Each row was made from one walk, in order. Every step used is in the known rows, and no mark comes twice. Write each row's walk.
In the rows, 128 means zero.
Known rows:
R-W-T: [153 110 170 160 121 126 150 137  90 108 112 135  81 102  70  93 130 161
 167 136 144  96  65 151  83 190 153 148 154  91 103 141]
N-B: [128  77 157 156 128 126 137 133 116 135 114 105 119 113 112 146 122 159
  96 144 185 123  91 134  97 171 163  98 125 128 173 168]
E-W-T: [138 132 155 142 129  96 117  98  90 147 116 134  79 108  66 134 103 129
 133 101 134  77  71 141  96 154 156 112 124 141 122 152]
W-R: [108  85 113 168 147 120 143 149 140 119 141 134 110 132 123 109  79 175
 117 172 149 112  87 168  77 191 149 123 181  78 126 112]
M-W-D: [ 92  65  86 176 137  75 154 125 143  93 137 108 159 158  96 121 115 199
 108 132 145 137 151 159  55 129  93 163 162 151 145 115]
R-W-M: [124 102 164 127  86 126 148 164  72 127 110 110 126 142 109 147  81 169
 134 128 129 140 112 175 103 226 166 136 195  65  94 124]
R-W-B-N: [132 139 165 123  48 141 189 115  98  79 153 154 112 128 111 115 141 144
 139 190 128 162 116 151 121 176 176 119 173  79 115 101]
D-W-E-N-B: [120 151 136 158 103 162  84 156 113  79 125 106  75  92  86 150 132 176
 139 100 140 119  69  93 143 134 151 132  75 104 146 138]
W-B: [112 106 150 148 103  97 144 118 108 110 144 129 148 169 122 147 126 135
  94 158 168 141 104 125  94 193 170 114 137  78 113 117]
E-W: [128 137 131 125 118 103 113 101 100 168 111 134  93 113  93 155  75 155
  95 127 132 108  95 162 135 181 151 105 139 130 133 158]
R-W: [144 118 150 146 107 128 148 146  98 134 109 132  92 114  96 114 102 184
 132 160 141 125  91 171 117 213 148 145 165  77 115 147]
C-N-E-W: [113 157 128 125 153  96  90 108 125 196  90 136 117 133  83 162 115 162
 143 125 116  84 137 185 133 147 117 110 129 131 191 162]
E-N-B-W: [ 90 134 116 140  97  85 139 134 129 138  74 144  92  69 103 146 113 153
  90 124 162 130  93 137 136 121 154  76  90 129 160 163]
X-W-E: [182 152 119 210 179 107 106 102 110 135 169 122 143 140  92 156 100 182
 126 130 158 119 123  98 140 165 137 134 106  98 109  94]
B-N-E-W-M: [117 157 121  57  86 136 112 106  86 172 132 115 160 114  98 181  85 121
 144 135  74 109 171 184 110 146 150 108 180 163 160 123]
Y-W-B: [131 111 150 128 120 104 157 106 136 115 147 130 166 148 103 125 123 122
 112 140 149 122 126  96  62 167 185  92 102  56  93  89]
C-N-E: [119 116 129 155 172  93 103 129 145 172 103 132 144 151 105 133 143 149
 164 150 156  97 146 171 113 163 113 138 143 101 203 154]
X-W-M: [127 117 155 169 127  79 112 138  90 141 153  91 189 177 113 175  54 152
 112 105 149 156 125 124 113 169 180 107 147 112  87  98]
D-W-E-N: [123 177 112 152 111 136  70 148 117  88 136 129  75 115  87 130 108 165
 159 104 120 114  88 108 155 159 139 169 101  74 123 119]
C-N: [123 101 149 184 153  70 117 124 144 145 108 146 101 158 122 114 126 136
 145 118 184 121 121 156 139 182 134 123 155  79 178 151]
D-W-H: [ 96 101 138 151 122 116 100 146 146 146 161  87  99 161 108 140  74 201
 147 120 167 150 119 131  84 178 133 158 151 111 149 177]
D-W: [117 129 156 130 105 120  93 147 137 126 152 106 110 151 128 104  89 177
 128 133 143 117  83 144 109 174 160 143 145  95 130 172]
C-N-B: [115  80 175 192 149  92 134 135 141 136  94 119 104 136 119 131 146 147
 124 121 198 125 105 143 127 151 146  90 132 110 203 170]
B-N-E-W: [137 171 107  74 107 141 112  84 115 177 131 138 123  86  86 153 107 139
 141 169  84  92 150 177 124 134 131 114 148 175 183 143]
X-W-Y: [131 148 141 165 170  74 134 132 101 120 181  96 170 167  91 174  74 161
 138 119 130 160 125 140  94 136 131 130 104 108 130 133]
B-N-E: [144 135 111  99 130 140 121 104 135 150 145 136 155 106 109 123 138 136
 158 190 117 109 160 164 102 149 129 143 167 146 197 139]
N-E-W-X: [155 139 105 105 129 100  98 132  94 167 112 151 168 109  73 171 114 157
 152 156 115 117 112 158 113 153 131 150  99 145 137 140]
B-N: [145 119 130 135 107 110 138 100 137 126 148 149 107 109 124 104 117 113
 144 162 146 128 135 152 130 164 153 133 177 120 171 132]
E-W-M: [105 123 139 110  93 100 111 125  73 164 108 109 122 143 105 183  52 136
  97  94 121 117 115 167 118 190 166  97 166 117 111 136]
D-W-Y: [ 95 144 153 108 127 110 115 164 123  94 178  84 124 166 115 132  83 169
 161 111 112 138 109 161  78 148 122 165 135  78 147 185]
N-B-W-D: [ 83  76 128 177 132  80 184  93 140 142 114 110 146 105 110 142 123 206
  82 154 182 135 143 145  77  98 116  72 142 157 154 162]

Write each row's walk:
[157 160  87 153 154 124 114 110 130 114 112 155 100  74  57 135 120 123
 158  97 119  96 132  81 128 157 143 134  76  57 117  68] : Y-W-E-N
[125 124 146 130  73 108 161  93 121  89 167 150 145 145 132 125 143 104
 125 174 152 153 131 130 115 161 173 113 161 102 138 103] : W-B-N
[118 188 105  52 130 129 135  96 101 146 159 118 138 105  76 178 102 130
 173 151  53 117 177 200  97 109  99 132 135 156 201 158] : B-N-E-W-Y
[129 106 127 208 163  81 118 117 132 171 160 103 141 158  79 181  69 193
 123 124 187 171 139 105  96 163 141 126 127 137 131 128] : X-W-H
[150 140 133 171 103 171 142 156  77  90  82 133  56  53  53 161 148 187
 142 133 138 127  75 120 150 174 145 130  92  88 135 114] : R-W-E-N-B
[110 105 137 142 126  95 155 118 140 163 105 127 114  96 133 131 107 177
  77 144 178 114 115 148 103 138 145  78 118 122 162 186] : N-B-W
[101 138  91 115 143 147 118 133 119 168 123 127 127 108  87 156  69 197
 119 177  83  75 105 194  71 164 132 109 154 131 141 126] : N-E-W-R
[ 93 107 122 125 113  67 138 126 118 166 114 126 146 144 151 143  67 148
  97 115 148 120 149 167 105 179 149 106 174  79 113 146] : B-W-M
[ 90 111  92 160 145  87 162 133 164 145 127 158 103 115 144  94  63 196
  95 170 146 102 113 187  86 162 127  98 174  67 119 132] : B-W-R
[147 143  84 167 160  95 135  87 138 161 125 159 101 109 124 125 105 175
 112 133 159  86 151 140 132 171 105 134 127  65 136 141] : B-W-E
[106 105 138 154 103 118 119 151 108 106  86 125  95  82  82 158 127 136
 112 126 165 141  71 117 127 151 170  99  96 139 165 144] : E-N-B
[178  93 128 146 152  78 137 137 137 128 132 160 173 114  95 103 117 122
 164 129 156 131 116 103  93 158 162 137  92  70 100  98] : Y-W-X
[126 120 125 208 162 100 128 149 135 123 169 123 152 146 109 127  55 202
 109 160 146 139  84 144  92 156 161 104 150 103  89  87] : X-W-R
[128 138  51 165 129 110 107 146 126  82 111 150  94 106  79 136 121 150
 131  91 118 115 126 125 127 159 103 192  96  92 152  88] : M-W-E-N
[158 182 101 210 149 102  87 117  98 111 139 140 117 109  60 171 102 157
 139 107 141 137 103  83 171 148 143 135  75 102 105  70] : X-W-E-N
[131  92 143 115 135 105 134 129 121 145 125 104 170 144 111 138  75 117
 132  96 133 114 150 124  70 182 180 104 149  66  99  98] : Y-W-M
[ 98 105  94 120 149  80 147 159 128  85 159 102 147 165 108 139  93 153
 133 106 106 142 146 181  49 147  86 187 127  94 175 154] : M-W-Y
[137 124 115 179 129 142 116 132  96  99  96 128  85  74  73 169 149 149
 126 116 160 117  94  96 142 156 144 122  81 112 168 119] : W-E-N-B
[127 171  64 163 132  85 117 104 130 133  99 176  77  80  95 144 112 149
 123 114 137 103 133 127 166 153 112 135 100  69 135 115] : B-W-E-N
[113 161  88  90 119 157 134 109 136 152 149 147 117  85  97 130  87 168
 145 196  68  94 130 202  91 128 133 102 176 152 163 110] : B-N-E-W-R
[181 126 107 156 185 131 128  93 140 143 141 136 127 104  88 116 116 144
 145 116 140  79 151  97  99 177 136 133 104  48 120  92] : Y-W-E
[154 124 126 140 114  72 114 131  89 143 115 165 126 114  89 151  98 142
 132 128 145 138  84 144 142 169 152 132 112 123 112 133] : E-W-X
[139 112 151 147 106  91  93 174 125  99 158 136 145 152 125 100 107 167
 162 138 157 148  74 127 118 162 158 175 119  88 105 149] : D-W-X
[ 99 127  98 125 139 114 120  86 101 170 115 105 163 119  53 181 106 203
 122 164 107 103 152 168  80 126 103 116 144 192 148 138] : N-E-W-D
[139 134 145 111  96 112 176  82 148  98 168 149 159 127 111 104 137  89
 135 153 129 135 155 102  88 135 186  89 124  76 115  75] : Y-W-B-N
[140 150 126  76 113 141 157  88 154 122 165 136 201 121  96 122 154 108
 158 185 100 112 183 116  59 120 165 100 115 100 144  79] : Y-W-B-N-E
[ 91 166 141 123 114  96 117 104 115 162 110 135 145 167  88 180 140 146
 121 140 124 111 136 162 117 147 140  89 109 111 163 131] : C-N-E-W-B
[122 116  80 168 122 131 121 158 120  77  99 123  99  84  79 152 146 164
 111  92 136 119 106 110 114 127 116 154  71 120 178 110] : M-W-E-N-B
[106 116 114 120  67  94 166 117 145  65 167 141 154 160 134 108 136 124
 108 149 124 153 148 143  83 136 146 144 149 113 150  94] : M-W-B-N
[107 156 130 105 136  93 136 118  87 139 140 112 103 131  81 180  68 140
 126 106  97 127 121 178 102 158 115 126 126 115 149 171] : E-W-Y
[ 68 120  99 155 109 108 162 161 150 112  90 151  84  63 112 130  85 182
  87 151 147 124  76 159 102 116 149  68 121 106 140 126] : E-N-B-W-R
[127  90 147 193 147  33 153 143 155 139  93 173 132 118 134 116 150 152
 138 125 212 145 114 146 146 112 132  90  94  94 173 166] : C-N-B-W-X
[107 147  97 107 115 125 140  64 111 154 137 127 155  95  65 161 124 170
 147 178  89 118 176 176  99  92 104 112 172 207 176 118] : B-N-E-W-D
[ 67 115 128 127  78  82 140 152 105 131  71 119 125  93 117 175  87 133
  93  92 152 143 114 137 122 133 166  69 118 115 135 139] : E-N-B-W-M
[123 105 134 218 159  67 135  96 113 124 161 101 188 160  74 153  93 199
 114 147 168 163 133 116  98 117 136 108 142 159 103  96] : X-W-D
